Each row comes from the steps of one walk. Every step used is in the known rows, and no mark comes twice. Write the walk behind each row, first mark first.
Known rows:
dazug -> ladi -> lelal -> gapus: -4 -17 6 -17 -7 10 -35 -5 -15 18 -50 -3 49 47 -9 74 22 -3 49 -4 45 -20
 -7 -1 69 18 20 23
madufa -> ladi -> pofeb: 2 -9 41 7 -23 -10 4 -34 -2 4 13 -1 -40 -23 -17 -79 -9 28 13 12 5 -17 12
 -18 32 -12 -29 2
pofeb -> ladi -> lelal -> gapus: -3 -10 14 5 32 -5 -23 -43 -28 -4 0 48 18 25 9 93 30 -24 48 -30 23 -3 42
 40 75 -13 37 22
madufa -> figek -> pofeb -> ladi -> lelal: 43 -18 36 30 58 -20 -6 -32 -44 -21 27 40 -3 -27 6 59 58 -24 48 20 -32
 -34 3 53 34 25 -8 11
dazug -> ladi -> madufa -> figek: 38 -42 6 -46 -6 -25 19 22 -27 22 35 -88 16 15 -72 8 4 -8 24 24 -1 -48 10
 33 4 47 -25 -12
ladi -> pofeb: 0 -7 23 -13 0 10 -10 -18 16 9 8 23 -9 -10 -30 -60 -25 23 -7 2 21 10 17 1
 23 -24 -30 17
lelal -> gapus -> dazug -> ladi -> pofeb: -21 -27 19 -35 -6 26 -43 11 -9 94 -66 8 76 46 -45 -24 3 38 3 -25 19 -30
 -10 -38 84 -32 -5 7
dazug -> ladi: 4 -16 9 -19 -4 -8 -21 16 -9 27 -23 -21 41 8 -14 37 7 5 17 15 18 -28 -21
 -21 31 10 6 -11
dazug -> ladi -> lelal: 22 -11 25 -5 22 -33 -34 1 -31 -4 -37 11 53 21 -11 47 17 2 45 12 32 -29
 -23 6 51 18 0 5
figek -> pofeb -> ladi -> lelal -> gapus: 14 -2 39 33 54 12 -20 -62 -12 4 -17 67 24 10 28 104 50 -4 70 -10 -8 0 22
 12 71 -3 22 5
gapus -> lelal: -8 -26 -21 20 -20 33 19 23 -22 -22 -11 -7 41 -9 10 30 4 21 25 12 -20 -27
 24 4 -10 26 -21 -17
figek -> pofeb: 15 3 22 32 22 14 0 -20 14 5 -18 18 9 -11 12 18 16 20 24 19 -28 3 -24 -28
 1 15 -13 -13
veme -> dazug -> ladi -> lelal: 22 -19 49 19 57 -67 -60 25 13 -20 -61 4 68 19 -15 27 37 -18 33 0 36 -17
 -6 8 38 0 21 11
lelal -> ladi: 8 -12 15 -1 15 -9 -14 -20 -16 37 10 -13 -34 -21 -40 42 -18 4 22 18 -9 -3
 -14 -11 -16 -27 16 -19
gapus -> lefotud -> daki: 52 -5 -22 -40 -29 28 -10 45 -12 13 17 -26 49 33 65 57 15 -45 14 19 -1 9
 5 -2 14 11 -32 -14
veme -> dazug -> ladi -> madufa -> figek -> pofeb: 51 -44 50 7 49 -44 0 25 40 14 -8 -80 45 2 -67 7 35 -9 37 34 -26 -30 6 0
 -15 45 -8 -18
madufa -> ladi -> pofeb -> figek: 22 -5 46 38 -14 -2 -4 -18 -18 -8 33 5 -17 -46 -23 -29 5 48 -2 -6 -18 6 5
 -30 31 -29 -21 4
dazug -> ladi -> pofeb: 13 -15 32 -43 -10 6 -33 -2 7 33 -20 4 36 0 -42 -28 -21 28 12 15 41 -17
 -15 -15 54 -21 -21 7
veme -> dazug -> ladi -> pofeb -> figek -> madufa: 43 -33 82 46 25 -33 -29 14 18 -16 3 -2 93 -5 -33 -40 10 34 -24 6 -10 19
 20 -25 47 -49 12 -29
madufa -> figek: 1 -12 -20 -17 -25 7 22 23 -26 3 19 -33 -25 -11 -22 -33 14 -28 -16 19 -16
 -20 -3 23 -18 29 -7 19
pofeb -> ladi -> lelal -> gapus -> tufulif: -2 -1 -1 -26 47 33 -15 -30 -10 22 -29 11 -4 38 7 96 23 -13 57 -32 2 -2
 20 58 84 -33 6 17
pofeb -> figek: 25 -7 9 39 12 12 -3 10 -19 -11 22 -1 20 -19 -9 48 13 14 -17 -15 -26 21
 -14 -10 -2 -12 1 7
pofeb -> figek -> madufa: 32 4 25 65 -1 -11 20 -12 -39 -36 42 -2 41 0 16 18 13 31 -29 7 -50 19 12
 -9 7 -20 8 -35
lefotud -> daki: 19 8 -10 -18 -8 16 5 18 13 -18 27 -23 -13 11 30 32 -8 -19 13 9 -16 21 28
 0 4 44 -17 -33
lelal -> ladi -> madufa -> figek: 42 -34 11 -26 19 -30 18 -16 -29 24 68 -85 -63 -14 -104 15 -20 -17 31 36
 -20 -27 22 40 -45 18 -10 -20
veme -> dazug -> ladi -> lelal -> gapus: -3 -21 28 7 29 -30 -51 23 25 1 -77 -6 67 46 -25 50 36 -25 38 -20 45 -6
 12 -7 60 4 51 28
ladi -> lelal -> gapus -> dazug -> veme: -19 11 -4 51 21 -26 -57 -27 -45 22 -68 34 58 42 8 53 14 -19 -2 -14 30
 -37 -18 27 40 -19 13 36
ladi -> pofeb -> figek -> madufa: 37 -8 44 49 -3 0 10 -25 -23 -26 46 26 30 -13 -19 -44 -14 51 -35 5 -23 34
 29 -6 31 -36 -14 -16
ladi -> lelal: 18 2 20 20 29 -24 -20 -13 -22 -32 -11 27 2 12 2 20 12 -4 30 -2 14 -8 4
 29 24 11 -12 18
veme -> dazug -> ladi: 4 -25 34 2 29 -42 -38 35 37 13 -41 -26 58 8 -18 11 21 -16 9 3 17 -11 -10
 -26 17 -14 33 -6

Which walk is each row?
38 -8 37 84 -24 -27 31 -31 -59 -39 51 -22 18 -16 33 8 31 40 -1 16 -67 -6
 9 -27 14 -10 13 -47 | pofeb -> figek -> madufa -> ladi
24 -19 17 12 27 10 17 -19 -25 14 35 21 -14 -38 2 38 43 -17 25 24 -49 -23
 2 22 12 12 4 -7 | madufa -> figek -> pofeb -> ladi
-2 -4 -17 -43 12 52 -28 9 1 43 -71 -37 30 64 -13 79 5 14 55 -7 27 -25
 -21 11 86 -5 -14 21 | dazug -> ladi -> lelal -> gapus -> tufulif
-8 2 9 30 -21 -9 -2 -35 -28 -10 -22 1 -17 18 11 26 33 -5 52 -4 12 -25 22
 -3 47 16 16 19 | madufa -> ladi -> lelal -> gapus
23 -8 4 15 -7 19 18 8 -12 10 13 -12 -22 -32 -6 -10 27 -7 5 40 -49 -18
 -24 0 -16 40 -20 6 | madufa -> figek -> pofeb
26 -25 -4 -23 0 -14 36 9 -18 -10 55 -71 -29 10 -68 -24 -5 -15 8 9 -17
 -21 32 46 -30 44 -27 1 | ladi -> madufa -> figek
6 -35 -4 21 -3 19 2 -3 -43 8 -4 -14 16 -24 -23 71 -11 26 42 30 -19 -32 9
 -7 -23 -3 -4 -28 | gapus -> lelal -> ladi
48 -15 21 4 19 -2 39 -11 4 3 40 -49 -13 -9 -44 -9 12 5 28 31 -49 -19 14
 24 -29 58 -47 -8 | ladi -> madufa -> figek -> pofeb
9 1 28 48 -37 -41 41 -42 -40 -27 23 -19 1 -3 31 -45 22 19 10 34 -50 -29
 19 -18 21 3 7 -51 | figek -> madufa -> ladi
33 -6 32 88 -21 -19 18 -48 -62 -46 18 -3 22 20 24 41 47 28 28 4 -48 -3
 29 -7 55 4 28 -11 | pofeb -> figek -> madufa -> ladi -> lelal -> gapus
-14 7 1 12 2 19 -15 -15 -11 -8 -29 17 6 37 -1 48 16 -9 30 -14 28 4 21 18
 43 8 10 36 | ladi -> lelal -> gapus
52 -36 23 -12 16 -4 22 2 -10 32 21 -69 26 1 -64 30 19 12 44 43 -27 -43
 -15 4 3 63 -42 -28 | dazug -> ladi -> madufa -> figek -> pofeb
13 2 58 30 -39 -28 28 -54 -26 -15 34 6 -10 -7 11 -102 -5 34 4 35 -22 -16
 36 -15 42 -14 -23 -30 | figek -> madufa -> ladi -> pofeb
43 0 59 44 81 -24 -26 -56 -19 -16 2 83 34 -15 32 89 47 -1 60 9 -15 -6 2
 19 55 -4 -4 -13 | figek -> pofeb -> ladi -> lelal
24 -17 20 15 33 18 2 -35 -34 4 9 39 -6 -4 3 83 60 -31 52 3 -21 -18 21 34
 54 23 14 26 | madufa -> figek -> pofeb -> ladi -> lelal -> gapus
22 -1 33 18 60 -46 -29 -33 -35 -30 14 58 19 0 16 71 34 -15 45 -22 12 -15
 20 53 53 -10 14 6 | pofeb -> ladi -> lelal
45 -16 67 43 16 -10 -11 -45 -37 3 57 10 3 -31 -56 -7 -31 48 -15 29 -32
 24 16 -15 12 -63 -6 -33 | lelal -> ladi -> pofeb -> figek -> madufa
49 -50 13 19 12 19 39 -17 -41 17 47 -68 0 -39 -73 64 -3 30 68 63 -66 -48
 21 15 -58 56 -50 -43 | gapus -> lelal -> ladi -> madufa -> figek -> pofeb
53 -8 58 22 74 -22 11 -64 11 5 43 15 30 -10 -7 79 21 20 64 6 -35 1 32 16
 20 5 -16 -46 | figek -> pofeb -> ladi -> madufa
-12 -5 -3 26 21 1 -34 0 -33 27 -64 38 56 59 4 26 34 5 16 -43 -1 -23 9 4
 53 -15 14 27 | ladi -> lelal -> gapus -> dazug
24 -2 40 26 52 -8 -6 -45 2 18 13 52 20 -27 17 65 37 8 38 10 -36 1 -6 -5
 30 -13 5 -34 | figek -> pofeb -> ladi
18 -3 31 39 5 -43 -7 -27 -37 -31 -15 13 -12 -5 20 -2 33 4 49 12 -7 -36
 -5 5 35 16 -10 4 | madufa -> ladi -> lelal
32 -24 45 -7 4 15 -37 19 -6 24 9 2 55 -15 -48 17 -10 46 -9 -6 16 3 -21
 -26 45 -36 -21 9 | dazug -> ladi -> pofeb -> figek
28 -32 67 9 36 -23 -60 40 39 5 -14 0 72 -14 -55 -9 8 24 -21 -12 19 17 2
 -31 35 -46 10 10 | veme -> dazug -> ladi -> pofeb -> figek
48 -25 56 22 -8 -5 -8 -10 -33 0 18 -1 83 -1 -29 -16 -9 56 -13 20 -14 6 0
 -24 58 -31 -10 -25 | dazug -> ladi -> pofeb -> figek -> madufa
16 -2 -43 -60 -56 62 -3 41 -5 26 11 -34 39 60 64 74 21 -52 23 0 9 19 28
 -11 33 9 -11 -1 | lelal -> gapus -> lefotud -> daki
-20 12 13 72 -1 -46 -41 -44 -70 18 -58 5 32 23 22 45 37 -8 21 -2 14 -63
 -21 7 51 -10 14 21 | madufa -> ladi -> lelal -> gapus -> dazug -> veme
33 -15 32 -18 58 -37 8 -43 -3 -13 58 -5 11 6 -23 56 -1 -3 43 -17 -6 -2
 57 45 15 -6 -4 -33 | pofeb -> ladi -> madufa
50 -1 55 104 1 -53 16 -37 -80 -69 32 -1 26 -2 33 20 43 34 23 16 -52 -13
 15 -3 34 5 0 -30 | pofeb -> figek -> madufa -> ladi -> lelal
37 -15 31 -11 45 -33 -3 -36 -6 20 40 -51 -20 -1 -80 46 -34 13 41 23 -10
 -1 24 17 -23 -5 -11 -33 | lelal -> ladi -> madufa
-20 -24 -3 -14 -7 21 -32 27 -24 87 -69 -10 82 64 -12 43 31 15 13 -28 -1
 -46 -16 -43 62 -14 23 -4 | lelal -> gapus -> dazug -> ladi
